Each row comes from the steps of one path. Every step used is in the known rows, and no mark comes twice. Write the path behind each row, first mark first.
(in the rows, 128 means zero)
Known rows:
tono, nide, nozit, girot: [ 90 177 114 125  77 146  89 130 148 150 129 149 147 153 170 117 203 144
 133 130 178 143  95 146 115 121  85]
tono, nide: [123 128  92 145  74 176  96 162 159 137 131 136 144 142 140 130 166 140
 121 117 173 142 102 147 132 123  92]
pobete, nide, nozit, piver, tono, girot: [ 36 211 155 172 106 108 100 124 139  95 129  70 123 127 120 130 122 150
 108 153 158 130 129 121  73 100  88]
nide, boki, girot, nozit, piver: [ 88 139 118  97 136 126 160  88 158 122 153 131 129 140 106  84 138  89
 189 172 178 122 154 149 193 196 151]
pobete, nide, boki, girot, nozit, piver: [ 66 157 107 134 123 110 127  91 152 103 149  96 126 138  65  83 109 100
 159 169 179  95 129 156 118 167 135]
girot, boki, nide: [131 162  98 129 129  66  59 154 160 132 165 106 132 115 129 107 153 126
 131 135 133 145 116 139 141  84 103]
girot, boki: [139 168 121 137 125  78  85 120 165 122 158  92 137 116 134 110 150 132
 142 136 152 148 141 112 128 111 128]
nozit, nide, boki, girot: [112 154 113 139 114 126 104 126 129 135 128 157 115 145  98 105 158  82
 189 166 182 109 129 163 174 188 149]
girot, nozit, piver: [138 150 144 151 169 127 141  92 154  96 134  79 144 117 158 109 114 129
 172 156 148 133 162 146 166 139 115]
piver, tono, nide, nozit: [ 88 163 148 149  87 177 116 183 131 125 126  94 100 111 170 161 145 139
 108 139 178 170 113 112 127 116  74]
nozit, nide, boki, girot, tono, piver: [113 167 109 139 124 138 112 126 138 137 125 148 116 140 110  96 158 101
 181 176 186 122 112 157 178 153 150]
girot, tono, piver: [127 174 120 119 141 173 149 136 192 130 107  89 142 130 142  96 129 168
 118 142 161 178 104 130 139  51 128]
boki, nide, nozit, piver, tono, girot: [ 62 189 139 139 118 107  92 180 133 134 139 116 119 127 165 144 149 147
 105 144 120 161 122 152 144  66  65]
pobete, nide, boki, girot: [ 57 153 100 123 103 111 117 102 151 114 143 112 121 145  46  83 119  98
 144 154 181  96 121 158 103 174 140]
nide, boki, girot, nozit, piver, tono: [ 82 145 128 101 135 132 163 100 151 124 150 115 116 131 113  98 131  88
 183 179 183 130 158 144 198 193 144]
nide, boki: [102 138 114 113 112 133 134 105 168 107 148 131 125 141  92  93 135  82
 142 134 162  99 151 146 153 185 163]
boki, nide: [110 132  90 120 117 115  92 179 143 145 140 133 124 141 116 111 132 124
 117 122 124 138 103 183 143 100  94]
tono, girot, nozit: [ 90 147 105 126 112 119 115 116 174  97 126 144 145 129 136  94 168 150
 130 128 150 155 168 139 165 170  69]
pobete, nide: [ 87 157 108 155 104 114  98 121 150 106 131  89 128 138  73 103 106 127
 118 130 160 107 115 148  68 133 117]
boki, girot, nozit, piver, tono: [ 90 149 138 110 142 134 161 121 136 141 132  98 122 135 147 122 132 141
 191 183 176 184 152 145 182 145 105]
piver, tono, nide, nozit, girot, boki: [ 85 180 145 144  94 147  96 168 134 137 133  93 102 110 179 156 172 138
 126 150 186 173 112 114 127 109  76]
piver, tono, nide: [102 139 133 156  84 183 115 192 137 130 123  90  96 112 151 166 137 133
 115 136 181 171 118 128 140 119  83]
boki, nide, nozit: [ 90 166 115 110 118 105  87 165 135 139 140 136 126 140 140 104 147 131
 108 124 122 141 100 160 126  92  84]
boki, girot: [ 84 146 118  90 102 133 144 134 145 164 130 138 130 164 107 113 152 145
 173 151 172 179 136 150 154 146 117]
pobete, nide, boki, girot, tono: [ 57 154  99 120 110 124 127 109 165 111 141 109 124 144  56  77 119 102
 144 151 183 113 116 157 115 151 143]
piver, tono, nide, boki: [ 94 135 126 148  87 183 120 181 142 122 133 101  93 110 138 155 139 110
 120 141 186 147 123 128 155 146  97]
boki, girot, tono, nide, nozit, piver: [ 67 164 131  98 102 179 158 153 161 161 124 129 146 160 163 118 170 161
 161 160 184 208 118 149 174  73 103]
nozit, nide: [135 158 125 174 115 129  89 143 126 126 116 133 121 137 124 126 146 111
 163 144 165 123 123 160 141 147 129]

Which path is each row?
[ 69 192 113 146 104  70  64 153 171 121 148 135 144 124 156 126 190 167
 112 142 130 172 150 125 153  85  63] | tono, girot, boki, nide, nozit, piver
[ 85 177 104 138  92  83  81 141 179 111 142 135 143 126 133 119 185 161
 118 132 148 171 160 118 148 127  82] | tono, girot, boki
[ 57 221 128 131 123 100  98  93 156 120 120  87 133 143 110  81 140 150
 122 150 170 122  93 140  49  98 111] | pobete, nide, nozit, girot, tono, piver
[ 74 184 101 130  95  70  57 154 168 119 147 150 141 124 142 110 195 165
 107 130 131 168 145 125 151 104  61] | tono, girot, boki, nide, nozit
[ 92 144 132 117 129 152 154 132 136 147 134 105 126 137 154 124 146 145
 186 181 183 183 139 145 183 142  92] | boki, girot, nozit, piver, tono, nide
[112 141 112 103 137 124 136 113 130 147 128 142 128 141 125  91 152 125
 206 170 183 158 133 160 176 178 105] | boki, girot, nozit, nide
[ 63 184 143 141 101 110  91 185 144 116 137 100  96  99 159 155 159 150
 101 147 153 191 145 109 149 103  58] | piver, tono, girot, boki, nide, nozit
[ 53 207 161 171 117 110 107 120 135  99 130  56 123 128 117 131 108 141
 114 154 163 125 123 126  63  94 106] | pobete, nide, nozit, piver, tono
[ 75 139 112  77 119 151 166 115 175 132 145 144 129 151 100  82 147  95
 168 152 182 146 145 154 189 164 158] | nide, boki, girot, tono
[ 93 132 123 129 100 181 132 170 138 126 139 108  92 110 141 139 143 111
 144 157 196 157 120 131 170 159  89] | piver, tono, nide, boki, girot, nozit
[ 78 163 155 173 110 172 142 163 136 132 133  74 111 132 165 187 130 139
 151 179 173 164 148 130 175  93 114] | nozit, piver, tono, nide, boki, girot
[ 89 170 104 110 115 149 123 122 174 160 113 139 143 162 157  99 197 140
 160 133 185 165 114 190 144 103 120] | nozit, girot, tono, nide
[ 82 180 133 130 128 107  94 163 134 137 139 116 130 141 157 125 139 139
 117 141 115 144 112 160 135  66  88] | boki, nide, nozit, piver
[105 195 138 143 134  63  65 156 143 130 162  82 123 102 165 133 153 137
 128 155 131 162 122 120 138  57  91] | girot, boki, nide, nozit, piver, tono
[ 82 152 110  80 122 150 161 108 175 137 141 136 129 150  95  81 145 108
 163 167 184 144 131 141 180 152 158] | nide, boki, girot, tono, piver
[ 82 140 110  86 109 129 149 105 161 136 148 146 118 153  85  87 146  91
 171 156 180 124 145 148 173 194 157] | nide, boki, girot
[153 138 116 141 159 118 114  86 142  91 138 130 126 110 129  71 138  79
 186 153 171  94 138 160 179 206 128] | girot, nozit, nide, boki
[160 141 119 149 156 121 107 102 137 100 126 121 130 116 141  84 136 102
 181 145 165 114 134 158 164 180 108] | girot, nozit, nide
[ 75 151  99 144 108 110 108 102 161  97 145  99 125 137  54  81 108  91
 126 137 169  78 122 152  90 165 145] | pobete, nide, boki
[ 70 215 201 151 127 130 133 132 134 114 127  70 122 128 181 154 128 151
 126 156 151 163 151 102 118  83 107] | nide, nozit, piver, tono
[ 96 124  81 116  73 173 115 143 155 143 145 162 137 151 117 110 177 112
 149 143 189 128 105 151 169 166 113] | tono, nide, boki, girot
[ 96 194 111 107 141 127 128 103 178 165 108 115 136 158 146  93 177 156
 161 154 177 161 115 167 124  92 134] | nozit, girot, tono, piver
[ 83 197 110  96 135  99  87 148 148 160 129 136 128 146 153  93 168 149
 122 140 132 152  83 173 122  66  87] | boki, nide, nozit, girot, tono, piver
[126 143 143 157 156 149 141 112 147  91 141  74 125 103 167 125 119 115
 167 167 169 132 153 137 181 148 105] | girot, nozit, piver, tono, nide, boki
[ 91 163 114  82 128 160 160 141 168 167 116 119 136 156 127  98 148 171
 162 166 179 203 113 140 159  88 118] | boki, girot, tono, piver
[ 66 190 135 143 108 103  97 109 143 100 129  91 132 136  97  93 121 129
 109 132 157 110 112 130  52 121 105] | pobete, nide, nozit
[103 155 106 147 115 111  97 126 157  96 120 154 139 125 142  99 173 141
 144 136 157 147 157 149 169 178  72] | tono, girot, nozit, nide
[102 161 120 134  74 165  93 148 151 131 131 137 149 144 164 123 181 144
 115 120 170 143  96 125 117 115  82] | tono, nide, nozit
[114 195 126 136 137  59  63 144 152 130 165  98 137 114 156 116 155 138
 131 150 126 151 121 126 137  61 101] | girot, boki, nide, nozit, piver
[ 72 183 156 190 124 120 112 178 143 120 134  67 113 115 174 188 133 161
 128 171 142 180 166 125 166  60  87] | nozit, piver, tono, girot, boki, nide
[ 81 146 124  78 118 162 168 146 167 160 123 128 136 159 129 100 152 149
 167 150 176 202 132 159 173 103 123] | boki, girot, tono
[103 128  92 126  92 171 123 129 155 134 147 146 142 140 135 111 170 113
 162 157 186 130 116 152 183 160 110] | tono, nide, boki, girot, nozit, piver
[128 152 117 160 118 124  94 123 135 114 129 148 119 135 104 108 148  76
 172 149 169  88 128 161 163 181 154] | nozit, nide, boki
[ 80 227 154 103 124  65  92  81 150 141 140 121 140 145 164  93 193 141
 152 148 163 147 133 124  96 122 117] | nide, nozit, girot, boki
